Known rows, with every step that occurs:
sovoge -> nimol -> pugad -> kadon: [  1  12  19 -17 -11  -5   2  27  35 -22   0 -23   3  14  -6   5 -11   5
  10 -21   7   9   1 -24  14   5  31]
nimol -> pugad: [ -7   7   6  -3  -6  10   9  17  23  -5   3  -4  -7   2  10  -2 -12  -2
   2  -5   0  -5  -3  -7 -20  -4  20]
nimol -> kasu -> zuzos: [ -2   7  18   7 -13  41  10  10  16  36  -1   5  19 -12  11   5 -15  -3
   6   9  -5  -1   1  -1  -5 -31  13]
pugad -> kadon -> zuzos -> kasu -> nimol: [ 15  15  55 -18 -16  15  14  52   6   4   9 -25  22  -8 -23  18   4  -2
  18  17   4  11   9 -20  17 -17  11]
tigun -> kadon: [  6   6  19   7  -2 -17   4   9  24  -4  -1 -11  24 -10   5  21 -14  -5
  -2  17 -10  -1   6 -21 -22  20   7]
tigun -> kadon -> zuzos -> kasu: [ 38   8  39  -2  -8  -7   2  53   2  -4   9 -15   3 -11   5  29   5 -27
  -4  41  -9   9  -1 -14 -13   1   2]
tigun -> kadon -> zuzos -> kasu -> nimol -> pugad: [ 11  11  52 -25 -12  10  12  55  11 -17  21 -21  -3  -7  14  25  -6 -11
   9  27  -7  17  -7  -9 -10 -15  20]
pugad -> kadon -> zuzos -> nimol -> kasu: [ 14  17  44 -11 -20  26   0  42  44  -3   9  -5 -18  -2   5  20  20  -1
   3  28   4  31  16 -10  29 -19  23]
pugad -> kadon: [  2  11  19   3  -8  -3   7  12  29   0  -6 -11  26  -3 -20   7  -8   4
   7  -5   4  -4  15 -27  -2  13  10]
tigun -> kadon -> zuzos: [ 20   1  37   1  -5 -16   5  27  19  -5   1  -9  15  -8   9  21   4 -12
  -4  35 -10  13   6 -14 -22   5   6]
kasu -> zuzos: [ 11  -1   6  10  -4  23  16   9   3  30  -7  -2  35  -5   3   2 -11   9
   7   7  -9 -10   8  -4 -26 -20   1]
kasu -> nimol -> pugad: [-28   8  21 -14  -7  17  18  11  19  -2   8 -13  12   0   7   0 -21  14
  18  -6   0   1  -1  -6 -14 -14  26]
kadon -> zuzos -> nimol: [ 30   5  20   0  -7   8   9  38  18   5   7  -7 -13   5  15  14  19   6
   1  37  -7  18  14   4  -7 -20   9]
zuzos -> kasu -> nimol -> pugad -> kadon -> tigun: [ -3  14  47 -24 -12   6  15  50  26 -12  14 -15 -20   5 -30   4  -5  12
  20 -16   2  -4  15 -24  22  -2  23]
tigun -> kadon -> zuzos -> nimol: [ 33   5  31  -2  -5  -5   4  38  27 -11   9 -10  -7   0  22  29  14   3
  -4  46 -15  26  15  -6 -14  -2   9]
kadon -> zuzos -> kasu -> nimol -> tigun: [ 18   8  48 -11  -5  27  12  48 -13  32  14 -12  14  -3   8  20 -16  -8
  20  35  -1  16   7  18   3 -25  13]
kasu -> pugad -> kadon: [  4   4  15 -13 -10 -21  14   6  34  -8  -6  -9  23 -12  -7  10  -7   4
   1  -1   8 -10  11 -44   1   9   2]
kasu -> zuzos -> nimol -> kadon -> tigun: [ 10  -3  13  -6  -2  22  17  25  17   6   5  11   0  16  -2 -15  -8  44
  31   7 -19  -4  30   0   7 -35   7]
zuzos -> kasu -> pugad -> kadon -> tigun: [ 27   4  27 -15 -11 -33  13  39  23  -4   4  -7 -22  -8 -31  11   5  -4
  -2   1   5 -20  17 -45  19  10  -2]
pugad -> kadon -> tigun: [  3   3  31   1  -7 -19  10  23  34  -1  -5  -4  -3   4 -39   0   1  10
   7  -7  -1 -10  26 -29   7  18  10]
kasu -> nimol: [-17   6  21  -3  -3   6  19   2  11  17   3 -19  35  -8  -3   8 -21  12
  19   5  -4  -4   8 -10 -10  -9  13]
sovoge -> pugad: [ 14   9  -6   3  -7  19   7  17  15   1  -7   2  -4  -3   9   5 -16  -3
   9  13  -6  -5   0 -25 -17  -4   8]
sovoge -> pugad -> kadon: [ 12  14   9  -4 -11  17   5  24  32 -10 -10   2   4  -2  -8   7 -13   4
  13   0   1  -2  10 -40   0   7  10]
sovoge -> nimol: [ 13   5   6   3  -3 -13   4  15  11   9  -3 -25  15   6  -1  11 -13  -5
  10   4  -2  -2   0 -13  -1   0  15]
kadon -> zuzos -> kasu: [ 34   8  28   1 -10   9   7  53  -4  13   8 -13  -2  -6  -4  14  13 -27
   2  31  -2   2  -1  -6  -7 -15   3]

Rows:
[  2   2  56 -10   0   4  12  24  12  15   9  -6  33  -5  19  28 -24   3
  15  41 -10  24  15   8 -10  -5  16]	kasu -> nimol -> tigun -> kadon -> zuzos
[-26   6  44 -21 -11  -3  19  24  41 -14   6  -7 -10   9 -28  -4 -10  28
  20 -21   2   0  20 -24  12   3  27]	kasu -> nimol -> pugad -> kadon -> tigun
[ 18   6  20 -13 -11  19   9  43  26 -13  14  -2 -35  12  26   7  15   7
   2  24  -4  25   5   8 -11 -25  22]	kadon -> zuzos -> nimol -> pugad
[ 53   6  43  -9  -3 -10  -5  59  -3   8  11 -21   0   5  19  36 -14 -28
   4  44  -8  26   0   5  11  -2  14]	sovoge -> nimol -> tigun -> kadon -> zuzos -> kasu
[  6   2  26 -16  -7  -6   7  27   8  -9   1 -16  27  12   1  -7 -15  -2
  33  14  -3  14  -3  -9  13 -27  18]	sovoge -> nimol -> kadon -> zuzos
[ 34   1  33 -21  -9   1  11  35  34   0   7   3  -7   3  22  22   5  15
   2  34   6  25  26  -9  16 -12  11]	kasu -> pugad -> kadon -> zuzos -> nimol -> tigun
[ 30   2   1   7  -5  34  14  19   9  22   1  -2  10   4  17  10   2  26
   6  18 -12   3  19   4 -16 -27   4]	kasu -> zuzos -> nimol
[ 44  -1  38 -17  -5 -16   6  47   6   5  12  -3  -2 -14  29  34 -10 -26
  -8  50  -4  11   1 -10  -5  -2   0]	nimol -> tigun -> kadon -> zuzos -> kasu -> pugad
[  0   3  12  -8  -1  -6  10  21  26 -14   9   3 -17  14  -5 -11  -6  31
  28   8 -14   0  27  -7  16 -13  12]	zuzos -> nimol -> kadon -> tigun
[-23   4  40 -21  -8  14  20  16   9  -1   7 -11  50  -1  -2 -10 -19  15
  41  15  -5  10   6  -6   3 -33  16]	kasu -> nimol -> kadon -> zuzos
[ 19   7   6   4   3  20   4  19  16  19   8   0  -5  10  26  17 -20  15
   7  25  -6  11  24  18  -1  -4  15]	zuzos -> nimol -> tigun
[ 24  15  40 -18 -18  19   4  65  21 -16   9 -10 -14   2  -8   8  11 -17
   2   6   8  10  -1 -16   7 -11  18]	nimol -> pugad -> kadon -> zuzos -> kasu
[ 18  13  43  -7 -13  11  -3  37  39  -8  15  -4 -22  -7  30  32  10 -10
  -6  49 -10  35   8  -4   8 -13  20]	tigun -> kadon -> zuzos -> nimol -> kasu
[  0   4  12 -16 -11 -16   5   7  27   6   4 -16  -3  -9  21  16 -16 -19
   3  11   7   3 -13 -27  20 -15  20]	sovoge -> nimol -> kasu -> pugad
[ 24   6  30 -14 -10   4   4  45  35 -29  15  -5 -31   8  35  22  15   6
  -6  35 -11  30   8  -2 -14  -8  20]	tigun -> kadon -> zuzos -> nimol -> pugad
[ 20   3  23  -1   4 -18  -3  16  16   6   1 -16  21   6  21  29 -35  -5
   7  20  -8  15   9  -2  -1  17  19]	sovoge -> nimol -> tigun -> kadon
[  3   7  45 -22 -22  -2   8  26  43  -2   2  -2   2 -18   4  15   7 -17
  -2  20  12  11   0 -36  19 -16  13]	nimol -> kasu -> pugad -> kadon -> zuzos
[  7  11   1  -6  -7  16   8  25  29 -13  12  -6 -27  10  25   6  -1  16
   3   7  -4   8   7   1  -8 -11  22]	zuzos -> nimol -> pugad
[ -2  13  17  -3 -10   4  -2  14  22  12   3 -20   1  -1   8  13 -17 -19
  11   7   2   7  -7 -10  20 -11  26]	sovoge -> nimol -> kasu
[  6   9   7 -13 -12   5   8  11  36   3  11  -3 -25 -12  34  19  -4   0
  -5  25   1   7   2 -18  15 -20  14]	zuzos -> nimol -> kasu -> pugad
[ 21  10  54 -13  -9  -1  11  47   0   2  14 -24  21 -14   2  32  -5 -11
  10  40 -10  13   2 -13  -6  -8   7]	tigun -> kadon -> zuzos -> kasu -> nimol
[ -6  15  22 -17  -9  24  15  35   3   1  16 -21  -2  -3   5   8 -19  -2
  17  -1   1  -3  -6  -7  -3 -17  21]	zuzos -> kasu -> nimol -> pugad
[ 17  -1  35 -18 -15 -20  15  24  30  -8  -4  -5  15 -10  -7   9  11  -4
  -2  17   8   4   8 -38   0  -6   2]	kasu -> pugad -> kadon -> zuzos
